What can hang from each mark
k2: k136 k552 k725
k136: k2 k350
k725: k2
k246: k136 k725
k249: k552
k552: k2 k246 k249

Every row comes from one small tree of marks. The marks that hang from a mark follow it in brackets, in the order of their numbers. Every link used is in the known rows. Which tree was each row made from?
Known rows
k552{k2{k725} k249}: [ 4.11 -0.40  0.78  0.48  0.62  0.93  1.17 -1.04 -0.06  1.70  0.40 -0.11
 -0.08  0.89 -0.01 -0.04  0.95 -0.68  2.54  2.01 -0.48]
k2{k136{k350} k552{k246} k725}: [ 3.49  0.37  1.40 -0.28 -0.83  3.39 -0.08 -0.52 -0.67  2.51  0.69 -0.17
 -0.31  1.14 -1.33 -0.16 -0.64  0.60  2.54  0.66  0.51]
k2{k552{k246{k136}} k725}: [ 4.19  0.40  0.82 -0.40  0.47  1.81  1.43 -0.59  0.01  2.44  0.34 -0.01
  0.19  0.80 -1.13 -0.67  0.35  0.50  1.23  1.67  0.25]
k246{k136{k2 k350}}: [ 3.12  0.74  0.95 -1.97  0.32 -0.14 -0.77 -1.06  0.02  1.39  0.90 -0.85
  0.23  1.26 -0.59 -0.50 -0.59  1.36  0.16  2.27  1.19]
k552{k249}: [ 2.61  0.08  0.45  0.19  0.59  0.38 -0.31 -1.25  0.40  0.74  0.43 -0.58
 -0.10  0.81 -0.28 -0.56  0.28 -0.79  0.96  1.33 -0.17]
k2{k136 k552 k725}: [ 1.38  0.28  0.21  0.45 -0.37  3.34  0.17 -0.44 -0.34  2.32  0.14 -0.17
 -0.17  0.88 -0.88 -0.29  0.03 -0.01  1.78  0.55  0.17]
k2{k725}: [ 0.89 -0.16  0.40  0.18  0.21  1.54  0.79 -0.45  0.35  2.03  0.72 -0.19
 -0.19  0.83 -0.30 -0.24  0.43 -0.80  1.25  1.07  0.01]
k725{k2{k136}}: [ 0.62 -0.27  0.04  0.15  0.08  0.85 -0.37 -1.89 -0.07  1.71  0.14 -0.46
 -0.16  0.73 -0.30 -0.66  0.13  0.05 -0.22  1.17  0.12]
k136{k2}: [ 1.82  0.20  0.53 -0.96  0.64  0.15 -0.61 -1.30  0.34  1.05  0.94 -0.60
 -0.27  0.93 -0.45 -0.50 -0.02 -0.15  0.56  1.67  0.48]
k136{k2 k350}: [ 2.08  0.49  1.07 -1.51  0.02  0.34 -1.06 -0.99  0.21  1.25  1.45 -0.74
 -0.28  1.21 -0.55 -0.19 -0.64  0.43  0.29  1.64  0.95]
k552{k2 k246}: [ 4.12 -0.98  1.06  0.16  0.93 -0.21 -0.11 -1.51  0.33  1.24  0.81 -0.22
 -0.16  0.76 -0.27 -0.55  0.95 -0.39  0.97  1.83 -0.69]
k2{k552{k246 k249} k725}: [ 5.00  0.31  1.28  0.08  0.30  2.15  1.37 -0.90 -0.04  1.77  0.62  0.00
 -0.35  0.76 -1.23 -0.36  0.16 -0.45  2.40  1.32 -0.20]
k2{k136{k350} k552{k246}}: [ 3.35  0.29  1.26 -0.38 -0.61  2.35 -1.25 -1.00 -0.44  1.59  0.72 -0.43
 -0.23  1.11 -1.29 -0.46 -0.72  0.69  1.10  0.65  0.44]
k246{k136{k350} k725{k2{k552{k249}}}}: [ 5.04  1.41  0.50 -1.03  0.28  0.13 -0.53 -0.85 -0.19  1.94  0.38 -0.20
  0.51  0.98 -0.39 -0.33  0.59  1.61 -2.12  2.40  0.68]
k249{k552{k2{k136 k725} k246}}: [ 5.10 -0.44  0.93  0.53  0.12  1.89  0.25 -0.49 -0.72  2.48 -0.24 -0.26
 -0.18  0.83 -0.74 -0.44  0.92  0.35  5.40  1.41 -0.42]
k246{k136{k2{k552{k249} k725} k350}}: [ 5.43  1.60  1.28 -1.79  0.01  1.74  0.77 -0.70 -0.50  1.93  0.69 -0.50
  0.07  1.31 -1.05 -0.12 -0.86  1.55  1.78  2.41  1.20]
k136{k2{k552{k246 k249} k725} k350}: [ 6.20  1.06  2.07 -1.59 -0.18  2.05  0.68 -1.02 -0.42  1.72  1.36 -0.29
 -0.48  1.16 -1.63  0.11 -0.93  0.79  2.81  2.01  0.78]
k136{k2{k552 k725} k350}: [ 2.48  1.06  1.19 -1.47 -0.34  2.26  0.29 -0.44 -0.13  2.12  1.58 -0.30
 -0.45  1.20 -0.98  0.18 -0.83  0.82  0.70  1.58  0.96]

Write each row's tree
[ 6.74  0.49  1.29 -1.32  0.76  0.48  1.23 -1.50 -0.32  1.77  0.27 -0.54
  0.31  0.79 -1.16 -0.71  0.02  0.61  4.13  2.80  0.61]	k552{k246{k136{k2{k725}}} k249}
[ 6.53  0.73  1.12 -1.14  0.47 -0.90 -0.55 -1.36 -0.22  1.87  0.45 -0.44
  0.57  0.79 -0.52 -0.63  0.92  1.24 -0.04  2.79  0.35]	k552{k246{k136{k350} k725{k2}} k249}
[ 1.95  0.33  0.26 -0.29 -0.45  0.66 -1.97 -0.88 -0.44  2.17  0.55 -0.46
  0.18  0.91 -0.14 -0.30  0.71  0.73 -0.72  1.43  0.48]	k246{k725{k2{k136{k350}}}}
[ 6.36  1.75  0.80 -1.82  0.19  0.36 -1.52 -0.52 -0.50  1.43  0.64 -0.53
  0.53  1.17 -0.76 -0.30  0.31  1.75  0.16  2.58  1.07]	k246{k136{k2{k552{k249}} k350} k725}
[ 4.59  0.17  1.09 -0.27  0.65  0.66  0.86 -2.08  0.27  1.19  0.68  0.01
 -0.49  0.64 -0.98 -0.62 -0.02  0.01 -0.58  1.73 -0.08]	k725{k2{k552{k246 k249}}}
[ 1.76 -0.05 -0.26  0.21  0.09  0.55 -1.45 -1.12 -0.20  2.06  0.11 -0.34
  0.29  0.51 -0.06 -0.59  1.32  0.16 -0.33  1.43  0.13]	k246{k725{k2{k136}}}
[ 4.53  0.36  0.50 -0.04  0.55  0.18 -1.45  0.23  0.03  1.66  0.30 -0.29
  0.10  0.68 -0.58 -0.58  1.74 -0.08  2.14  1.33 -0.10]	k249{k552{k246{k725}}}
[ 2.88  0.36  0.26  0.14  0.10  1.70 -0.07 -1.99 -0.28  1.40 -0.02 -0.33
 -0.24  0.79 -0.74 -0.57 -0.26  0.40 -0.03  1.26  0.04]	k725{k2{k136 k552{k249}}}
[ 5.53 -0.18  1.51 -0.73  0.34  0.57  0.95 -0.82 -0.26  2.52  0.71 -0.24
  0.25  1.16 -0.46 -0.32  0.34  0.96  2.13  2.46  0.05]	k552{k2{k725} k246{k136{k350}}}
[ 0.89  0.10  0.61 -0.44 -0.49  0.97 -0.95 -1.60 -0.23  1.83  0.65 -0.64
 -0.27  1.09 -0.34 -0.32 -0.57  0.68 -0.52  1.13  0.54]	k725{k2{k136{k350}}}
[ 3.02  0.76  0.82 -0.37 -0.36  1.83 -0.50 -1.77 -0.53  1.58  0.39 -0.45
 -0.43  1.16 -0.77 -0.17 -0.93  1.01 -0.41  1.30  0.58]	k725{k2{k136{k350} k552{k249}}}
[ 2.58 -0.70  0.33  0.71  0.06  1.96  0.20 -0.95 -0.44  2.30  0.04 -0.26
 -0.03  0.88 -0.18 -0.24  0.81 -0.14  2.91  1.37 -0.29]	k552{k2{k136 k725}}
[ 4.91  0.28  1.08 -1.43  0.69  0.55  1.03 -1.18 -0.09  2.24  0.54 -0.46
  0.28  0.88 -1.05 -0.74  0.16  0.67  3.00  2.51  0.71]	k552{k246{k136{k2{k725}}}}
[ 1.22  0.45  0.64 -0.45 -0.61  1.88 -0.73 -1.44 -0.32  1.97  0.71 -0.33
 -0.36  1.12 -0.66 -0.26 -0.82  1.09 -1.47  0.95  0.65]	k725{k2{k136{k350} k552}}
[ 4.04  0.99  0.53 -0.29 -0.56  1.51 -1.58 -0.97 -0.73  1.84  0.32 -0.25
  0.06  0.94 -0.69 -0.11  0.41  1.08 -0.58  1.51  0.46]	k246{k725{k2{k136{k350} k552{k249}}}}
[ 6.81  0.80  1.79 -2.00  0.46 -0.29 -0.40 -1.74 -0.34  1.04  0.69 -0.98
  0.22  1.21 -1.21 -0.67 -0.71  1.25  2.43  2.73  0.96]	k552{k246{k136{k2 k350}} k249}
[ 4.93  0.53  1.48 -0.53 -0.40  1.65 -0.31 -2.09 -0.58  1.55  0.53 -0.41
 -0.42  0.98 -1.24 -0.40 -0.84  0.98  0.65  1.48  0.40]	k725{k2{k136{k350} k552{k246 k249}}}
[ 6.12  0.57  1.04 -0.35  0.57  1.72  1.63 -0.95 -0.18  2.02  0.01 -0.15
  0.15  0.84 -1.17 -0.70  0.23  0.48  2.43  1.94  0.10]	k2{k552{k246{k136} k249} k725}
[ 1.52  0.50  0.64 -0.25 -0.72  2.48 -1.38 -0.59 -0.33  1.57  0.57 -0.50
 -0.18  1.24 -0.82 -0.35 -0.65  0.71  0.05  0.48  0.49]	k2{k136{k350} k552}
[ 1.55  0.66  0.78 -0.14 -0.91  3.48 -0.25 -0.18 -0.60  2.40  0.61 -0.31
 -0.21  1.26 -0.92 -0.04 -0.65  0.64  1.51  0.49  0.58]	k2{k136{k350} k552 k725}
[ 5.06  0.66  1.64 -1.98  0.14  0.73  0.58 -0.91 -0.29  2.35  1.00 -0.58
  0.21  1.14 -1.13 -0.44 -0.52  1.29  2.68  2.46  1.00]	k552{k246{k136{k2{k725} k350}}}
[ 6.15  0.90  1.48 -1.09  0.23  0.88  0.00 -1.15 -0.19  1.15  0.52 -0.44
  0.16  1.11 -1.26 -0.59 -0.51  1.12  0.69  1.86  0.50]	k2{k552{k246{k136{k350}} k249}}
[ 4.83 -0.51  0.98  0.15  0.82 -0.10 -0.17 -0.79  0.08  1.37  0.35 -0.24
 -0.27  0.81 -0.40 -0.50  1.01  0.02  2.44  1.68 -0.51]	k249{k552{k2 k246}}
